What can hang from each mark
tikun: difug risi
vute: biga
biga: difug risute vute
madu: biga pivi
difug: tikun
risi: fesos pivi tikun
fesos: difug risi
zinodif: pivi risi
pivi: risi

Each row was made from one small tree. Brackets hold a mark, then the marks that hang from it, in alphabetical order. Every link used is in the known rows. Write each row's tree.
Known rows
(fesos difug): .03	.00	.07	.00	.06	-.13	-.04	.07	.01	-.03	-.05	.03	-.06	-.04	-.10	-.07	.13	.03	.06	.06	.15	.04	.03
(difug (tikun (risi fesos pivi))): .20	-.06	-.10	.02	-.26	-.03	-.17	.12	.00	.01	.01	-.14	-.11	-.10	-.08	.01	-.12	.35	.08	.04	.06	.01	-.21
(fesos (risi pivi)): .06	.04	-.06	.07	-.30	-.06	-.08	.03	-.04	-.01	.06	-.02	-.09	-.10	-.08	-.08	-.01	.23	-.18	.16	.18	-.05	.02
(risi pivi (tikun difug)): .07	.02	-.17	.04	-.32	-.02	-.14	.03	-.08	.02	-.02	-.10	-.12	-.14	-.11	-.02	-.24	.41	-.18	-.03	.20	-.08	.05
(risi (fesos difug) tikun): .29	.00	-.13	.07	-.28	-.21	-.06	.07	-.02	.09	-.08	-.08	.05	-.20	-.09	-.01	.00	.34	.03	-.05	.26	.02	-.16
(madu biga (pivi risi)): -.17	-.04	-.20	-.01	-.19	-.16	-.12	.23	-.06	.01	.01	-.16	-.13	.00	-.14	-.08	-.25	.22	.12	.07	.31	-.20	.12
(tikun risi): -.03	.03	-.13	.01	-.13	-.02	-.13	.11	.00	-.06	-.01	.00	-.27	-.02	-.12	-.03	-.19	.05	.09	.01	.03	.01	-.15
(madu (biga difug vute) (pivi (risi fesos))): -.12	-.08	-.35	.04	-.27	-.14	-.09	.39	-.07	.05	.01	-.17	.05	-.17	-.25	-.02	-.12	.27	.06	-.06	.44	-.49	-.05
(biga (difug (tikun (risi pivi))) risute vute): -.09	-.06	-.27	.03	-.31	.06	-.12	.22	-.01	-.01	.00	-.05	.09	-.37	-.30	.05	.14	.19	-.01	-.08	.26	-.34	-.09
(risi fesos): .17	-.04	-.17	.02	-.22	-.12	-.09	.08	-.02	.08	-.04	-.05	-.03	-.10	-.10	.00	.04	.10	.08	.00	.11	-.05	-.18
(biga (difug (tikun (risi fesos))) risute vute): .02	-.09	-.33	.04	-.29	.00	-.10	.22	.00	.03	-.02	-.06	.13	-.43	-.31	.07	.14	.12	.05	-.12	.25	-.32	-.22
(risi fesos pivi tikun): .24	.01	-.21	.07	-.55	-.12	-.12	.10	-.06	.13	-.03	-.16	.02	-.14	-.07	.01	-.04	.54	-.08	-.03	.27	-.07	-.11
(vute (biga (difug tikun))): .04	-.02	.00	-.11	-.13	-.04	-.08	.21	.00	.05	.03	.03	-.07	-.21	-.09	.11	.16	.14	.08	.07	-.02	-.20	-.08
(vute (biga difug)): -.04	.02	-.04	-.09	-.14	-.07	-.06	.22	.01	.06	.01	.08	-.11	-.13	-.11	.08	.18	.06	.04	.03	-.01	-.22	-.05
(biga risute vute): -.07	-.04	-.32	.02	-.23	.02	-.06	.07	-.02	.03	-.04	-.05	.06	-.31	-.28	-.04	.23	.03	.05	-.10	.23	-.29	.05
(zinodif (pivi (risi tikun))): .08	.04	.04	-.05	-.29	-.03	-.12	.21	-.01	-.04	-.04	-.08	-.18	-.32	-.08	.01	-.40	.16	.15	-.04	.24	-.15	.03
(risi fesos pivi (tikun difug)): .24	-.03	-.28	.08	-.44	-.12	-.14	.06	-.07	.10	-.04	-.15	-.02	-.16	-.12	.00	-.20	.49	-.19	-.11	.21	-.12	-.11
(vute (biga risute)): -.04	-.02	-.19	-.08	-.23	-.11	-.08	.07	.03	.09	-.03	.02	-.07	-.15	-.16	.03	.24	.07	.08	-.02	-.05	-.16	.07
(pivi (risi fesos tikun)): .19	.01	-.19	-.01	-.31	-.17	-.10	.21	-.08	.03	-.09	-.10	-.09	-.28	-.15	.00	-.31	.28	.08	.03	.17	-.17	-.12
(pivi (risi (tikun difug))): .06	.03	-.16	-.03	-.13	-.08	-.11	.16	-.10	-.06	-.08	-.05	-.19	-.28	-.19	-.02	-.47	.18	-.01	.02	.11	-.18	.01
(madu pivi): -.10	.02	-.11	.02	-.14	-.05	-.12	.15	-.05	.01	.02	-.04	-.24	-.01	-.13	-.04	.04	.12	.09	.02	.20	-.07	.09
(difug (tikun (risi pivi))): .09	-.03	-.02	-.01	-.19	.03	-.17	.11	.00	-.05	.03	-.11	-.17	-.09	-.07	.00	-.15	.30	.08	.09	.05	.03	-.12
(zinodif pivi risi): .08	.05	.06	.02	-.25	.01	-.13	.10	.08	-.08	-.02	-.04	-.34	-.14	-.08	.03	-.05	-.07	.20	-.07	.17	.07	-.03
(fesos difug (risi tikun)): .20	.06	.02	.10	-.18	-.19	-.02	-.01	-.02	-.03	.01	.00	.00	-.24	-.07	-.09	-.05	.26	-.12	.12	.29	.07	-.01

Write each row's tree
.10	.09	-.11	.08	-.42	-.05	-.12	.08	-.02	-.02	-.04	-.10	-.28	-.08	-.11	.00	.01	.29	-.01	.02	.21	.06	.00 -> (zinodif (risi pivi tikun))
.11	-.05	-.31	.05	-.09	-.07	-.17	.07	-.01	-.04	-.03	-.02	-.25	-.06	-.20	-.02	-.35	.07	-.04	-.14	-.04	-.05	-.27 -> (tikun difug (risi fesos))
-.07	-.06	-.27	.02	-.23	.05	-.10	.20	-.01	-.01	-.01	-.04	.08	-.42	-.30	.06	.11	.08	.05	-.09	.24	-.32	-.14 -> (biga (difug (tikun risi)) risute vute)
.09	.02	.07	.09	-.15	-.16	-.05	.04	.01	-.04	.04	.02	-.02	-.06	-.09	-.13	.10	.24	-.20	.17	.22	.02	.08 -> (fesos difug (risi pivi))
-.17	-.04	-.34	.03	-.39	-.22	-.13	.17	-.07	.07	-.04	-.20	-.02	-.15	-.19	-.06	-.23	.32	.09	-.01	.41	-.19	.16 -> (madu (biga risute) (pivi (risi tikun)))
-.05	-.12	-.26	.05	-.39	-.15	-.14	.10	.00	.11	-.01	-.13	.20	-.14	-.13	.03	-.03	.26	.04	.01	.28	-.10	-.17 -> (madu (biga (difug (tikun (risi fesos pivi))) risute))
.19	.01	-.03	-.02	-.36	-.08	-.12	.22	.00	.01	-.05	-.11	-.12	-.33	-.08	.03	-.37	.22	.15	-.08	.23	-.16	-.07 -> (zinodif (pivi (risi fesos tikun)))
.00	-.09	-.32	.06	-.36	.01	-.12	.23	-.01	.04	-.01	-.08	.14	-.38	-.30	.06	.16	.23	-.01	-.11	.27	-.35	-.18 -> (biga (difug (tikun (risi fesos pivi))) risute vute)
-.16	-.03	-.29	.03	-.24	.02	-.05	.18	-.04	.03	-.04	.02	.13	-.36	-.31	.03	.27	-.03	.00	-.10	.30	-.37	-.02 -> (biga difug risute vute)
.13	-.03	-.06	-.01	-.05	-.21	-.07	.24	-.02	-.01	-.09	-.02	-.07	-.14	-.18	-.05	-.13	.11	.09	.06	.10	-.14	-.07 -> (pivi (risi (fesos difug)))
.08	-.01	-.21	.07	-.34	-.07	-.16	.16	.01	.02	-.01	-.08	-.19	.04	-.13	-.03	-.12	.29	-.02	-.03	.07	-.04	-.21 -> (tikun (risi fesos pivi))
-.21	-.08	-.31	.05	-.31	-.16	-.12	.06	-.03	.10	.01	-.14	.01	-.01	-.15	-.06	.04	.17	.10	-.02	.36	-.09	.14 -> (madu (biga risute) pivi)
.01	-.03	-.14	.00	-.13	.10	-.09	.26	-.03	-.06	.03	-.04	-.02	-.33	-.21	.06	-.01	.14	.06	-.03	.21	-.31	-.22 -> (biga (difug (tikun risi)) vute)
-.02	-.05	-.11	-.09	-.21	-.08	-.09	.16	.02	.10	-.01	.03	.02	-.27	-.16	.11	.26	.10	.07	.02	.00	-.20	-.02 -> (vute (biga (difug tikun) risute))
.07	-.05	-.29	.07	-.20	-.06	-.20	.11	-.01	-.02	-.02	-.05	-.23	.03	-.20	-.04	-.32	.23	-.14	-.13	-.01	-.09	-.21 -> (tikun difug (risi fesos pivi))
.31	.03	.00	.09	-.39	-.14	-.11	.11	.09	.00	-.06	-.11	-.20	-.24	-.07	.04	-.05	.18	.15	-.16	.30	.11	-.14 -> (zinodif pivi (risi (fesos difug) tikun))
.24	-.02	-.03	.09	-.24	-.15	-.12	.12	.04	.00	-.04	-.10	-.16	-.01	-.14	-.02	.20	.25	.05	.03	.14	.10	-.11 -> (zinodif (risi (fesos (difug tikun)) pivi))
-.04	-.04	-.14	-.08	-.23	-.08	-.11	.18	.04	.07	.00	.03	-.06	-.24	-.18	.11	.16	.11	.08	-.01	-.04	-.19	-.09 -> (vute (biga (difug (tikun risi)) risute))
.18	.01	-.07	.10	-.25	-.16	-.10	.12	.04	.00	-.06	-.06	-.19	.04	-.15	-.04	.22	.19	.01	.00	.15	.09	-.08 -> (zinodif (risi (fesos difug) pivi))
-.13	-.08	-.27	.04	-.23	-.02	-.13	.27	-.04	.01	.09	-.18	.00	-.14	-.17	.00	-.06	.30	.09	-.04	.42	-.32	-.07 -> (madu (biga (difug (tikun risi)) vute) pivi)
.14	.07	-.10	.09	-.45	-.09	-.08	.01	-.06	.02	.05	-.08	-.05	-.21	-.05	-.06	-.13	.40	-.21	.14	.27	-.03	.01 -> (fesos (risi pivi tikun))
.15	.04	-.16	.10	-.36	-.08	-.10	-.02	-.07	-.01	.04	-.06	-.08	-.22	-.09	-.07	-.25	.37	-.29	.08	.22	-.06	.01 -> (fesos (risi pivi (tikun difug)))
-.19	-.11	-.45	.06	-.36	-.18	-.10	.34	-.06	.09	-.01	-.16	.13	-.23	-.32	-.03	-.02	.23	.06	-.11	.47	-.49	.01 -> (madu (biga difug risute vute) (pivi (risi fesos)))
.19	-.01	-.23	.00	-.21	-.16	-.12	.18	-.09	.01	-.10	-.08	-.12	-.30	-.19	-.01	-.44	.25	.00	-.04	.12	-.20	-.12 -> (pivi (risi fesos (tikun difug)))
.03	-.04	-.10	-.02	-.11	.09	-.06	.24	-.05	-.03	.03	-.04	.06	-.38	-.19	.06	.11	.11	.06	.01	.26	-.33	-.13 -> (biga (difug tikun) vute)
-.11	-.11	-.31	.05	-.27	-.31	-.11	.20	-.02	.09	-.05	-.16	.05	-.05	-.23	-.09	-.06	.23	.11	-.03	.35	-.18	.09 -> (madu (biga risute) (pivi (risi (fesos difug))))
